Known rows, with every way that one mark hangs from another
J87{J51 J997{J654{J535{J787}}}}: |  -2.6 |  27.2 |  24.5 |   1.6 |  27.0 |  -4.3 |  -6.6 |   2.6 |   0.1 |   7.6 |  -1.2 |   2.7 |  -8.0 |  -0.9 |   8.4 |  11.6 |  30.3 | -14.0 |  10.1 |  18.6 |   5.7 |   1.1 | -25.6 |
J997{J654{J535{J87{J51} J709 J787} J788}}: |  -6.0 |  10.2 |  11.9 |  -3.3 |  25.9 |   6.3 | -10.7 | -12.1 | -22.4 |  20.5 | -10.5 |  -1.0 |  -5.9 |   1.9 |  14.5 |  10.0 |  27.8 |  -9.9 |   3.1 |  20.7 |  -7.4 | -16.9 | -11.4 |
J87{J997{J654{J535{J709} J788}}}: |  -2.9 |  16.8 |  24.5 |  -1.5 |  23.0 |  -5.5 |   1.5 |  -4.7 |   0.6 |  10.2 |  -7.6 |  -0.8 |  -7.1 |   4.5 |   9.7 |  11.6 |  28.0 |  -9.2 |  10.6 |  13.2 |  -0.3 |  -2.0 | -14.7 |
J535{J87{J51 J997{J654}} J709{J35} J787}: |   5.1 |  32.5 |  25.7 |  15.2 |  39.0 |  -4.3 | -15.8 | -12.8 | -51.7 |  29.4 |   1.8 | -13.7 |   8.9 |  -6.4 |  28.0 |  11.4 |  36.1 | -23.4 |   5.6 |  28.4 |   7.6 |  -4.9 | -13.6 |
J787{J535{J87 J709}}: |   4.3 |  16.4 |  21.7 |   4.9 |  35.3 |  -3.0 | -14.5 | -11.1 | -35.7 |  11.4 |   0.4 |  -2.9 |   4.2 |  -5.4 |  24.2 |  13.7 |  29.4 | -13.1 | -14.2 |  21.5 |   5.5 | -16.2 |  -0.4 |
J654{J535 J788}: | -12.7 |  -5.4 |  11.2 |  -0.9 |  17.2 |   0.5 |   1.6 |  -6.5 |  -8.4 |   7.5 | -16.8 |   4.0 | -13.0 |   9.2 |   3.3 |  12.1 |  23.2 |  -7.8 |  -1.5 |  16.0 | -14.6 |  -9.0 |   3.0 |
J709{J35 J788}: |   2.4 |  12.6 |  15.5 |  24.4 |  32.3 | -21.4 |  -1.8 |  -1.6 | -16.4 |  27.2 |  -8.0 |  -8.5 | -12.8 |  15.1 |  11.7 |   2.0 |  33.3 | -21.7 |   2.0 |  17.8 |  -8.3 |  -3.8 |   0.7 |
J87{J997}: |   2.2 |  21.3 |  27.0 |   3.1 |  31.0 | -11.0 |   3.2 |   0.8 |  -1.4 |   4.5 |  -2.9 |   0.0 |  -4.2 |   3.9 |  10.5 |   9.0 |  27.2 | -13.9 |   8.5 |  14.8 |   2.8 |   4.1 |  -8.2 |
J709{J788{J779}}: |   2.8 |  11.1 |  21.4 |  10.1 |  22.8 |  -8.2 |  -5.5 |  -5.7 |  -7.7 |  12.0 |  -7.9 |  -0.3 |  -3.9 |  13.9 |  16.0 |   3.9 |  27.1 | -16.7 |   3.8 |  19.1 | -12.7 | -12.3 |  -2.2 |
J997{J654{J535{J87 J709{J788{J779}}}}}: |  -3.8 |  16.4 |  15.5 |  -2.4 |  28.9 |  -1.7 |  -6.9 |  -8.6 | -13.8 |  15.7 |  -8.7 |  -2.4 |  -9.2 |   8.6 |  15.0 |   5.8 |  27.2 |  -9.3 |   5.3 |  16.8 | -11.6 | -17.6 |  -9.8 |
J535{J87{J997} J709{J35 J788{J779}} J787}: |   5.8 |  25.9 |  28.7 |  21.5 |  31.4 |  -8.8 |  -9.3 | -18.1 | -57.6 |  30.7 |  -0.8 | -18.9 |  14.3 |   1.8 |  31.8 |   9.4 |  35.3 | -22.5 |   5.6 |  28.1 |  -2.7 | -11.0 |  -3.9 |
J787{J535}: |   2.7 |   9.0 |  19.8 |   2.8 |  34.9 |  -7.2 | -14.0 |  -4.4 | -14.4 |   4.9 |  -2.1 |   0.4 |  -2.9 |  -1.2 |  14.2 |  12.0 |  27.6 |  -9.7 | -11.7 |  16.2 |   5.1 | -13.8 |  -1.4 |
J535{J87 J709{J35} J787}: |   4.5 |  18.2 |  17.1 |  14.5 |  42.9 |  -5.0 | -14.0 | -16.4 | -62.2 |  30.2 |  -1.7 | -16.9 |   8.3 |  -3.7 |  27.7 |   8.6 |  32.1 | -22.0 |  -1.1 |  27.5 |  -2.9 | -11.6 |   4.6 |
J997{J654{J535{J87{J51} J787} J788{J709 J779}}}: |  -8.9 |   7.9 |  21.8 |  -6.1 |  22.8 |   8.7 | -18.2 | -14.2 | -16.4 |  11.1 | -16.7 |   4.7 |  -4.1 |   7.6 |  14.3 |  10.1 |  30.0 |  -4.5 |   9.5 |  13.3 |  -9.1 | -22.6 | -12.2 |
J654{J535{J87 J709 J787} J788{J779}}: | -11.6 |  -1.8 |  19.0 |   0.7 |  16.6 |   9.9 | -10.0 | -21.1 | -41.2 |  12.4 | -14.8 |  -4.3 |   6.0 |   5.3 |  19.4 |  15.8 |  24.3 |  -9.1 |  -0.9 |  24.0 | -17.1 | -20.5 |   5.1 |
J87{J51 J997{J654}}: |   2.5 |  30.9 |  27.9 |   2.4 |  29.2 |  -5.8 |  -6.8 |   4.1 |   6.7 |   6.9 |  -1.2 |   5.6 |  -7.5 |   0.9 |  10.7 |  10.0 |  30.3 | -16.6 |  11.0 |  17.2 |   9.7 |   4.6 | -25.0 |
J654{J535{J87{J51} J709 J787} J788{J779}}: | -11.4 |   1.6 |  19.8 |   2.7 |  14.7 |  11.2 | -13.2 | -18.7 | -40.6 |  12.1 | -13.8 |  -1.8 |   5.4 |   3.1 |  19.1 |  16.9 |  25.3 | -11.8 |  -1.6 |  26.7 | -14.5 | -18.0 |   0.4 |
J787{J535{J709}}: |   5.7 |   8.7 |  21.5 |   4.5 |  31.8 |  -6.6 | -17.0 |  -9.1 | -23.0 |   9.8 |   1.2 |  -4.8 |   0.2 |  -6.7 |  18.0 |  13.7 |  28.7 | -13.8 | -12.8 |  19.0 |   4.7 | -12.6 |  -0.9 |

Rows
|   0.3 |  22.1 |  30.1 |   7.8 |  31.8 |  -3.4 | -17.0 |  -7.5 | -23.2 |   9.1 |  -5.5 |   4.0 |   1.7 |  -0.1 |  20.4 |  15.9 |  34.8 |  -9.5 |  -5.6 |  15.5 |  13.2 | -13.2 | -12.4 |	J787{J535{J87{J51 J997{J654{J788{J709{J35}}}}}}}
|  -0.2 |  22.6 |  23.8 |   1.5 |  25.3 | -10.3 |   3.0 |  -2.2 |  -0.1 |  12.3 |  -2.9 |  -3.3 |  -8.3 |   4.7 |   9.9 |   8.3 |  29.6 | -11.5 |  10.9 |  14.3 |  -1.3 |  -1.9 | -17.1 |	J87{J997{J654{J535{J709{J788}}}}}
|  -3.5 |  19.5 |  12.7 |  -0.8 |  28.9 |  -1.7 |  -5.9 |  -4.9 | -13.8 |  18.6 |  -6.2 |  -0.9 | -12.1 |   5.2 |  13.2 |   5.8 |  29.1 | -12.3 |   3.6 |  19.0 |  -8.2 | -13.5 | -13.5 |	J997{J654{J535{J87{J51} J709{J788}}}}
|   0.4 |  23.4 |  25.5 |   3.4 |  31.7 |  -0.4 | -12.5 |  -5.6 | -19.8 |   7.4 |  -3.1 |   5.6 |   2.9 |  -0.7 |  20.5 |  15.5 |  30.9 |  -9.3 |  -9.4 |  19.2 |  12.5 | -13.3 | -13.1 |	J787{J535{J87{J51 J997{J654{J788}}}}}
|  -8.1 |   2.7 |  17.4 |  -2.8 |  24.9 |  -2.0 | -10.2 |  -8.5 |  -2.2 |  14.3 | -17.8 |   2.3 | -16.2 |   9.9 |   5.5 |   7.7 |  30.6 |  -5.1 |  10.0 |   7.2 |  -8.7 | -14.3 |  -8.2 |	J997{J654{J535 J788{J709{J35}}}}
| -10.9 |   2.7 |  13.4 |   1.3 |  17.5 |   4.7 |   1.4 | -13.2 | -29.7 |  14.3 | -14.2 |   0.2 |  -5.5 |   5.7 |  13.0 |  13.8 |  24.9 | -11.0 |  -3.7 |  21.9 | -14.3 | -11.2 |   4.5 |	J654{J535{J87 J709} J788}
|  -3.5 |  16.0 |  24.7 |   2.8 |  25.3 |  -9.0 |   0.9 |  -4.8 |  -2.2 |  12.9 |  -8.8 |  -3.3 |  -8.0 |   6.3 |   9.6 |  11.1 |  29.5 |  -9.8 |  10.9 |  12.7 |   0.2 |  -0.4 | -12.8 |	J87{J997{J654{J535{J709{J35}} J788}}}
|  -1.4 |  10.7 |  10.2 |  -2.0 |  29.3 |  -3.9 |  -8.7 |  -8.1 | -14.6 |  21.0 |  -5.0 |  -7.0 | -11.0 |   1.7 |  10.7 |   5.1 |  29.0 | -11.1 |   5.4 |  17.8 | -10.4 | -16.5 | -11.7 |	J997{J654{J535{J709{J788} J787}}}
|  -5.9 |  19.2 |  18.1 |   4.0 |  26.6 |  -0.6 |  -4.4 |  -7.9 | -38.8 |  13.8 |  -0.8 |  -6.6 |  -0.7 |  -4.8 |  14.9 |  13.2 |  28.9 | -16.2 |   0.0 |  26.3 |  -6.4 |  -7.6 |  -7.2 |	J654{J535{J87{J51 J997} J709 J787}}
|   3.7 |  19.1 |  23.5 |  13.2 |  36.8 |  -6.7 | -19.3 |  -9.1 | -38.3 |  15.0 |  -0.2 |  -4.4 |   2.4 |  -4.3 |  23.7 |  15.2 |  32.7 | -17.4 | -14.5 |  23.1 |   8.7 | -11.9 |  -2.7 |	J787{J535{J87{J51} J709{J35}}}
|   6.3 |  28.1 |  18.9 |  13.9 |  26.2 |  -1.6 |  -6.0 |  -8.4 | -38.0 |  24.3 |   0.5 |  -2.2 |   0.8 |  -0.6 |  25.7 |   7.0 |  31.5 | -26.9 |  -2.9 |  30.4 |  -4.3 |  -6.4 |  -7.1 |	J535{J87{J51} J709{J788}}
|  -2.8 |  10.6 |  15.6 |  -2.6 |  26.8 |  -4.4 |  -8.4 |  -6.8 |  -4.8 |  14.1 |  -8.5 |  -3.4 | -12.2 |   7.8 |  10.5 |   5.8 |  27.2 |  -9.7 |   6.5 |  14.8 | -11.9 | -15.6 | -10.4 |	J997{J654{J535{J709{J788{J779}}}}}
|   5.8 |  18.7 |  16.1 |   5.2 |  38.2 |   2.5 | -12.2 | -16.8 | -56.7 |  24.2 |   0.5 | -11.4 |  10.7 |  -7.8 |  27.8 |   8.6 |  29.2 | -20.3 |  -1.6 |  29.3 |  -4.0 | -14.3 |   1.3 |	J535{J87 J709 J787}
| -10.7 |   3.2 |  13.1 |  10.3 |  21.1 |   3.7 |  -8.7 | -15.2 | -45.3 |  22.4 | -12.0 |  -5.6 |  -1.8 |   1.6 |  15.2 |  15.2 |  29.6 | -15.7 |  -3.7 |  26.3 | -10.6 | -11.8 |   1.1 |	J654{J535{J87{J51} J709{J35} J787} J788}
|   7.3 |   7.4 |  21.0 |  20.1 |  29.8 | -11.3 | -18.2 | -17.0 | -43.4 |  30.1 |  -1.6 | -20.3 |   5.1 |   0.3 |  22.6 |   6.9 |  32.7 | -23.8 |   3.1 |  25.5 |  -9.4 | -12.2 |   1.7 |	J535{J709{J35 J788{J779}} J787}
|  -5.7 |  15.4 |  10.2 |  -6.4 |  37.0 |  -0.1 |  -7.1 |  -5.7 | -17.0 |  15.2 |  -8.4 |  -1.5 |  -9.5 |   5.2 |  11.7 |   5.3 |  27.2 |  -6.5 |   4.5 |  16.3 |  -8.0 | -18.5 | -10.0 |	J997{J654{J535{J87 J787}}}
|   5.4 |  22.5 |  26.7 |  16.6 |  31.9 | -12.3 |  -9.5 | -10.2 | -36.9 |  18.7 |   1.3 |  -8.4 |   4.5 |  -0.6 |  25.0 |  13.6 |  34.9 | -15.8 | -10.6 |  21.8 |   7.8 | -11.6 |  -5.3 |	J787{J535{J87{J997} J709{J35 J788}}}
| -13.5 |  -8.8 |  26.9 |  -2.5 |   9.9 |   4.8 | -11.7 | -13.8 |  -8.2 |  -0.8 | -22.5 |   7.0 |  -7.3 |  12.2 |   6.2 |  13.9 |  26.9 |  -4.2 |   7.5 |   9.0 | -17.8 | -16.2 |   3.1 |	J654{J535 J788{J709 J779}}
| -12.9 |  -9.3 |  16.7 |  -1.1 |  16.4 |   5.8 |  -9.8 | -14.2 | -20.2 |   5.6 | -17.5 |  -0.3 |  -1.4 |   9.4 |   9.7 |  14.4 |  22.5 |  -5.5 |   1.5 |  18.7 | -17.4 | -18.4 |   3.5 |	J654{J535{J787} J788{J779}}
|  -5.7 |  17.5 |  10.4 |  -4.9 |  35.9 |   0.9 |  -9.7 |  -4.4 | -16.4 |  15.0 |  -7.1 |   0.0 |  -9.9 |   3.7 |  11.5 |   6.3 |  28.1 |  -8.5 |   4.4 |  18.3 |  -6.2 | -16.7 | -13.2 |	J997{J654{J535{J87{J51} J787}}}
|  -4.6 |  14.5 |  26.4 |  -2.8 |  23.9 |  -3.3 |  -2.7 |  -6.4 |  -1.1 |   6.9 |  -9.5 |  -0.2 |  -3.1 |   6.9 |  10.8 |  11.8 |  27.3 |  -5.9 |  12.3 |  13.1 |  -1.3 |  -6.7 | -14.7 |	J87{J997{J654{J535{J787} J788{J779}}}}
|   7.1 |  33.2 |  28.4 |  11.7 |  25.4 |   2.1 | -14.4 | -15.9 | -46.5 |  26.7 |   3.2 |  -9.7 |  14.7 |  -4.4 |  32.5 |   9.8 |  34.5 | -22.7 |   6.9 |  31.7 |   0.6 | -13.3 | -19.0 |	J535{J87{J51 J997{J654}} J709{J788{J779}} J787}
|  -3.1 |  15.3 |  24.0 |   3.1 |  26.3 |  -8.1 |  -1.7 |  -6.7 |  -8.2 |  15.1 |  -7.5 |  -5.9 |  -5.4 |   4.1 |  10.7 |  11.5 |  30.3 | -10.3 |  11.0 |  14.5 |   0.5 |  -2.6 | -13.4 |	J87{J997{J654{J535{J709{J35} J787} J788}}}
| -12.1 |  -2.4 |  19.9 |   7.1 |  19.8 |   4.4 | -11.6 | -20.9 | -44.7 |  16.4 | -17.0 |  -8.0 |   4.2 |   8.3 |  19.1 |  16.0 |  26.6 | -10.2 |  -0.6 |  23.0 | -16.2 | -18.7 |   7.5 |	J654{J535{J87 J709{J35} J787} J788{J779}}
| -14.9 |  -0.8 |  27.2 |  -2.7 |  13.3 |   8.1 |  -9.4 | -15.6 | -21.0 |   0.9 | -23.1 |   8.1 |  -2.9 |  13.6 |  12.5 |  14.0 |  27.6 |  -3.6 |   6.0 |  11.4 | -17.0 | -19.8 |   3.8 |	J654{J535{J87} J788{J709 J779}}
